Each row comes from the steps of one path. Every step used is in the known rows, and no mark comes twice. Write the path behind each row, first mark first.
In the rows, zero is written as 128.
Known rows:
nakana/mafelus/poken/rivu/bezi/fanok/dubet: [ 98 126 171 157 130 143 130 141 165 142 103 152 153 168 134 120 114 167
 153 165 185 154 113 112  90]
rivu/bezi/fanok/deleb: [123 154 123 101 150 160 125 133 191 162 109 131 144 109 132 152  96 160
 107 140 125 140 154 136 126]
poken/dubet/fanok/deleb: [ 68 153  63 169 124  93 151 133 149 155 170 146 139  94 131 203  98 111
  96 125 112 128 113 177 144]
bini/fanilet: [174 163 117 116 145 159 118 167 119 108 134 131 116 122 118 142 201 131
 143 118 103 105 139 134 169]
fanilet/bini/zata: [218 133 175  86 145 151  75 198 150  92 177 141 104 146 154 116 184 100
  73  98  69 110 134  98 116]
poken/mafelus: [117  96 150  87 122 151 112 143 132  86 135  99 156 114 136 116 110 137
 133 118 111 110 140 153 156]
bezi/fanok/dubet: [121 147 162 136 143 130 166 152 160 186 135 129 163 150 169 155 170 159
 107 150 152 131 135 127 114]
fanilet/bini: [211 109 161 131 150 148 129 182 143 131 155 130 114 133 128 136 138 118
  89 104 119 122 134 109 111]
rivu/bezi/fanok/nakana/mafelus/poken/zata: [108 114 135 127 135 135  95 135 135  69  95 165 107 109 107  92  71 116
 149 104 147 113 152 107 115]
rivu/bezi/fanok/nakana/mafelus: [154 133 167 138 128 148 162 104 142 104  68 103 146 139  94 144 135 105
 166 204 170 129 128  85 111]
fanok/nakana/mafelus/poken/zata: [109 109 127 134 126 116  84 146 114  66 135 155 104 104  90 104  93  93
 152 119 124 107 127 119 135]
rivu/bezi/fanok/dubet/poken/mafelus: [ 58 113 152 143 128 141 136 125 148 146 108  79 175 131 216  98 112 157
  94 147 150 145 103 141 124]
zata/bini/fanilet: [183 159 112  65 147 189 116 162 105 120 135 112  90 108  96 121 217 105
 105  87  76 125 128 143 161]
rivu/bezi/fanok/nakana/mafelus/poken/dubet: [ 99 133 128 175 134 111 144 128 124  74  93 168 100 146  72 139  84 127
 147 154 133 110 127  61 116]
bezi/fanok: [168 145 139  87 157 120 187 140 137 149  97 123 170 125 139 143 167 156
 127  97 138 112 179 119 111]
deleb/fanok/nakana: [177 151 127 126 116 102 121  85 116 180 129 131 152 122 117 175 132 111
 103 193  83 123 179 117 184]
fanilet/bini/zata/poken: [164 105 158  61 130 160  60 148 131 135 162 136  91 123 168  85 201 119
 104 124  77 138 142  97 128]
nakana/fanok: [167 176 118 145 151 132 177 138 152 117 128 138  99 137  85 174 118  84
 131 116 151 105 123 107 130]
zata/poken: [132 107 122  79 123 147 114  95 113 160 133 109 112 112 136 102 173 149
 159 142 111 131 152 123 156]
poken/rivu: [176 109 135  98 110 106 109 141 118 118 158 120 154 152  95 131  99 166
 165 117 142 139 133 184 121]
rivu/bezi/fanok/dubet/poken/zata/bini: [118 145 107  81 139 157 131 124 140 163 128  87 101 117 175  76 113 119
  42  60 130 158 120 176 102]
poken/dubet/fanok: [104 145  67 177 122  77 201 117 112 123 144 142 138 120 143 183 121 116
 123  73 135  98 138 159 135]
mafelus/poken/rivu/bezi: [163 101 139 115 118 163  75 114 138  88 113 147 108 157  92  85  54 188
 187 102 134 122 143 125 133]
rivu/bezi/fanok/nakana: [177 120 172 112 136 159 142  99 145 150  84 121 132 130 135 144 122 156
 135 151 122 112 174  89 135]
dubet/fanok/nakana: [145 108 131 158 114 117 160  91 102 158 132 117 141 101 142 178 159 106
 143 138 104  98 137 124 161]
bezi/fanok/dubet/poken/zata/bini: [115 144 106  78 141 131 142 140 122 173 146  85 117 107 170  90 144 104
  36  62 120 158 114 181 100]
bini/zata/poken: [142 122 137  46 121 150  68 117 121 129 154 121 103 123 161  86 208 131
 138 136  73 124 150 110 153]

Which path is each row?
[ 92 127 127 157 101 103 140  98 104  97 127 123 125 122 120 156 171  61
 152 198 134 131  97 106 127]	bini/zata/poken/dubet/fanok/nakana/mafelus
[137 124 134 157 108 140 102 102 150 143 131  95 130 176 158  99  69 185
 142 146 168 155  99 162 119]	fanok/dubet/poken/rivu/bezi
[128 116 193 110 126 163  85 159 182 175 139 157 129 167 198 103 134 174
  94 141 156 174 133 123  81]	fanilet/bini/zata/poken/rivu/bezi/fanok/dubet
[131  91 139 158 103 147  99  89 121  88  94 147 122 143  91 110  64 145
 203 135 156 130 118 119 123]	dubet/fanok/nakana/mafelus/poken/rivu/bezi
[ 44 138  60 154 118  99 135 114 141 175 166 147 129  83 142 184 110 117
 105 135 111 144 116 172 147]	zata/poken/dubet/fanok/deleb
[123 116 107 108 138 119  82 157 120  82 152 165 101 102 116  92  89 130
 134  54 104  94 157 139 143]	mafelus/poken/zata
[146 122 149 106 138 138 143 127 144 102  60 148 157 149 102 101  94 172
 178 111 179 139 156 108  82]	nakana/mafelus/poken/rivu/bezi/fanok
[152 104 140 129 115 159  85 113 137  67  99 140 114 161  72  87  57 164
 201 132 157 132 123 120 119]	nakana/mafelus/poken/rivu/bezi
[ 84 129  69 185 129  75 183 121  95 114 137 170 127 110 127 165 127 117
 138  62 113  88 133 123 139]	mafelus/poken/dubet/fanok
[148 165  84  80 145 160 106 164 100 122 145 104  89  94 137  96 188  95
  74  61  90 138 114 175 148]	dubet/poken/zata/bini/fanilet
[ 76 127  63 158 114  85 183  93 102 147 140 143 127 106 157 159 137 123
 134  86 135 117 142 154 138]	zata/poken/dubet/fanok
[127 129 132 155 128 105 116 108  94 112 101 154 138 116  62 136 151  85
 163 197  99 114 127  58 155]	deleb/fanok/nakana/mafelus/poken
[119 138  99  88 130 138 119 135 117 161 169  77  98 110 157  88 135  95
  45  74 108 152  96 188 121]	fanok/dubet/poken/zata/bini
[104 151 122 189 131  98 159 122 121 194 158  69 150 147 193 131 179 136
  95 175 134 136  69 133 134]	fanok/dubet/poken
[113 127 135 153 117  70 145 137 115 191 150  96 188 159 172 127 133 172
 120 147 171 173  88 180  88]	bezi/fanok/dubet/poken/rivu
[ 54 128 139 170 126 119 143 138 137 139 143  84 153 129 185 128 119 106
  90 158 147 141  68 141 132]	nakana/fanok/dubet/poken/mafelus
[102 131  94 122 118 106 131 114 117 130 154 135  92 136 119 133 114 149
 126 135 118 128 144 133 144]	zata/poken/dubet
[134 112 132  61 138 176 101 124 121  97  98 131  81  97  86  73 101  90
 102  71 108 136 141 120 109]	rivu/bezi/fanok/nakana/mafelus/poken/zata/bini
[ 99 153  98 183 122  68 133 122 102  96 125 175 117 139  60 163  95  96
 126 181 107 117 129  81 147]	deleb/fanok/nakana/mafelus/poken/dubet
[135 125 157 156 116 112 159  98 121 122  75  87 165 147 110 131 122 116
 162 208 188 157  98 112  90]	dubet/poken/rivu/bezi/fanok/nakana/mafelus
[107 101 135 176 127 114 142 111  84  97 103 145 131 103  78 139 168  82
 190 162 114  98 101  62 141]	dubet/fanok/nakana/mafelus/poken
[121 120 113 182 110  91 168  99 102 143 144 135 126 114 133 195 124 107
 125 134 108  99 133 129 154]	poken/dubet/fanok/nakana
[136  95 138 128 114  99  99 146  95  81 133 146 149 145  52 110 109 137
 203 141 146 137 101 132 108]	nakana/mafelus/poken/rivu
[126 135 169 136 128 149 135 139 179 171 122 137 156 172 165 133 107 189
 126 144 179 152 137 146 101]	poken/rivu/bezi/fanok/dubet
